What can hang from each mark:
j_820: j_237 j_388
j_386: j_5 j_680
j_841: j_386 j_388
j_237: j_820
j_408: j_820
j_779: j_5 j_820 j_841
j_388: j_820 j_841
j_680: j_386 j_779

Each row was made from one small tree. The marks that hang from a mark follow it in brackets, in the order of their numbers. Every link used is in the known rows. Write each row's tree.
In the rows, zero is written as 100.
Known rows:
j_680[j_386[j_5] j_779[j_820[j_237 j_388] j_841]]: 100,101,94,104,110,95,98,105,108,104,98,101,104,108,99,101,119,78,95,104
j_388[j_820]: 99,98,99,111,93,102,103,111,107,96,108,101,101,88,97,106,94,106,106,93
j_779[j_5 j_820[j_388] j_841[j_386]]: 109,91,119,110,94,100,86,76,103,109,88,103,94,106,60,96,55,78,118,94
j_680[j_386 j_779[j_5]]: 60,106,80,104,111,102,119,105,89,99,111,100,109,97,88,116,107,91,71,101
j_408[j_820[j_237 j_388[j_841[j_386]]]]: 121,119,115,82,95,90,98,101,107,111,90,93,94,103,119,67,53,117,112,102
j_680[j_386 j_779[j_5 j_820[j_237] j_841]]: 89,103,102,112,112,94,97,96,99,107,104,100,105,99,91,93,120,74,97,96
j_779[j_5 j_820[j_237 j_388] j_841[j_386]]: 114,97,125,104,96,91,86,77,106,109,92,100,98,105,78,75,42,75,119,96
j_237[j_820[j_388]]: 123,92,106,99,97,92,105,113,110,110,92,102,107,92,83,113,79,108,106,98
j_386[j_5 j_680[j_779]]: 63,94,75,108,99,120,119,115,103,76,120,107,111,99,114,113,157,103,71,111
j_680[j_386 j_779[j_841]]: 84,111,84,111,104,100,107,106,103,95,95,102,101,102,91,120,155,94,82,98
j_841[j_388]: 105,91,110,100,95,105,97,120,98,103,108,102,98,100,119,117,83,101,92,102
j_237[j_820[j_388[j_841[j_386[j_5 j_680[j_779]]]]]]: 110,98,82,91,106,96,106,103,95,99,90,100,105,100,81,111,142,120,101,103
j_388[j_820 j_841]: 107,102,100,100,97,98,92,95,109,100,93,94,90,93,92,103,140,125,113,90
j_820[j_237 j_388[j_841[j_386[j_5 j_680[j_779]]]]]: 90,113,86,79,106,94,108,95,101,89,95,96,104,109,106,82,126,113,92,112
j_841[j_386[j_680]]: 74,108,86,103,88,113,121,105,95,84,116,108,108,87,104,108,78,105,90,103
j_779[j_5 j_820 j_841[j_386]]: 100,93,116,121,91,106,90,80,99,106,100,104,94,98,70,99,66,79,109,92
j_680[j_386 j_779[j_5 j_820[j_237] j_841[j_388]]]: 104,94,109,108,115,92,87,104,91,112,103,100,101,104,105,100,119,69,102,97
j_408[j_820[j_237]]: 106,109,116,102,91,101,106,119,111,105,113,98,103,92,139,72,55,104,97,101
j_680[j_386[j_5] j_779[j_820[j_237 j_388[j_841]]]]: 92,105,87,89,117,92,101,109,100,110,102,96,104,105,98,101,120,93,94,106
j_820[j_237 j_388[j_841[j_386[j_5 j_680]]]]: 93,111,93,76,98,97,109,86,106,89,96,96,103,105,112,84,86,120,95,110

Write each row's tree:
97,88,98,107,102,107,95,104,116,86,105,105,106,106,109,91,162,86,101,108
j_386[j_5 j_680[j_779[j_820[j_237 j_388] j_841]]]
94,108,93,84,95,101,105,87,105,92,89,100,96,101,88,104,108,121,106,104
j_820[j_388[j_841[j_386[j_680]]]]
86,103,79,98,95,109,108,86,95,84,103,97,96,93,102,107,126,126,105,96
j_388[j_820 j_841[j_386[j_5 j_680]]]
121,86,115,116,92,109,82,102,93,108,101,105,90,107,102,115,70,83,107,97
j_779[j_820 j_841[j_386[j_5] j_388]]
128,103,102,90,99,87,100,98,100,113,80,97,99,96,71,109,89,122,112,95
j_237[j_820[j_388[j_841[j_386]]]]
123,110,120,83,97,91,93,103,117,110,90,92,93,103,125,68,78,117,112,102
j_408[j_820[j_237 j_388[j_841]]]
115,81,118,112,96,100,81,85,102,99,88,98,89,107,102,106,105,95,109,89
j_779[j_5 j_841[j_388[j_820]]]
75,107,81,94,93,114,112,86,97,84,104,100,98,98,104,111,114,126,84,104
j_388[j_841[j_386[j_5 j_680]]]
93,92,86,105,106,105,104,112,74,92,114,104,104,96,106,104,114,91,106,99
j_841[j_386[j_680[j_779[j_5]]] j_388[j_820]]
83,110,88,95,94,107,108,90,95,97,98,96,93,103,93,111,89,123,80,101
j_388[j_841[j_386[j_5]]]
119,105,105,98,98,92,100,118,84,105,110,99,102,94,123,92,44,97,111,97
j_841[j_386 j_388[j_820[j_237]]]
105,110,102,81,95,101,107,96,108,96,99,95,99,104,135,72,69,121,104,108
j_408[j_820[j_237 j_388[j_841[j_386[j_5 j_680]]]]]
95,94,101,101,108,103,100,116,76,100,123,106,108,95,116,89,92,76,104,105
j_841[j_386[j_680[j_779[j_5 j_820[j_237]]]] j_388]
119,100,96,89,98,93,104,95,101,102,85,100,103,91,81,109,114,125,115,98
j_237[j_820[j_388[j_841[j_386[j_680]]]]]
124,81,137,109,100,97,73,91,104,111,100,99,94,104,110,86,81,74,115,95
j_779[j_5 j_820[j_237] j_841[j_388]]
83,103,86,112,110,103,108,126,94,109,117,105,108,89,87,118,121,82,94,100
j_680[j_386 j_779[j_820]]
89,97,94,106,110,98,98,98,90,101,94,100,98,111,99,121,133,87,82,99
j_680[j_386 j_779[j_5 j_841[j_388]]]
105,84,120,108,94,104,85,85,104,99,90,99,91,111,103,110,98,95,93,96
j_779[j_5 j_841[j_388]]
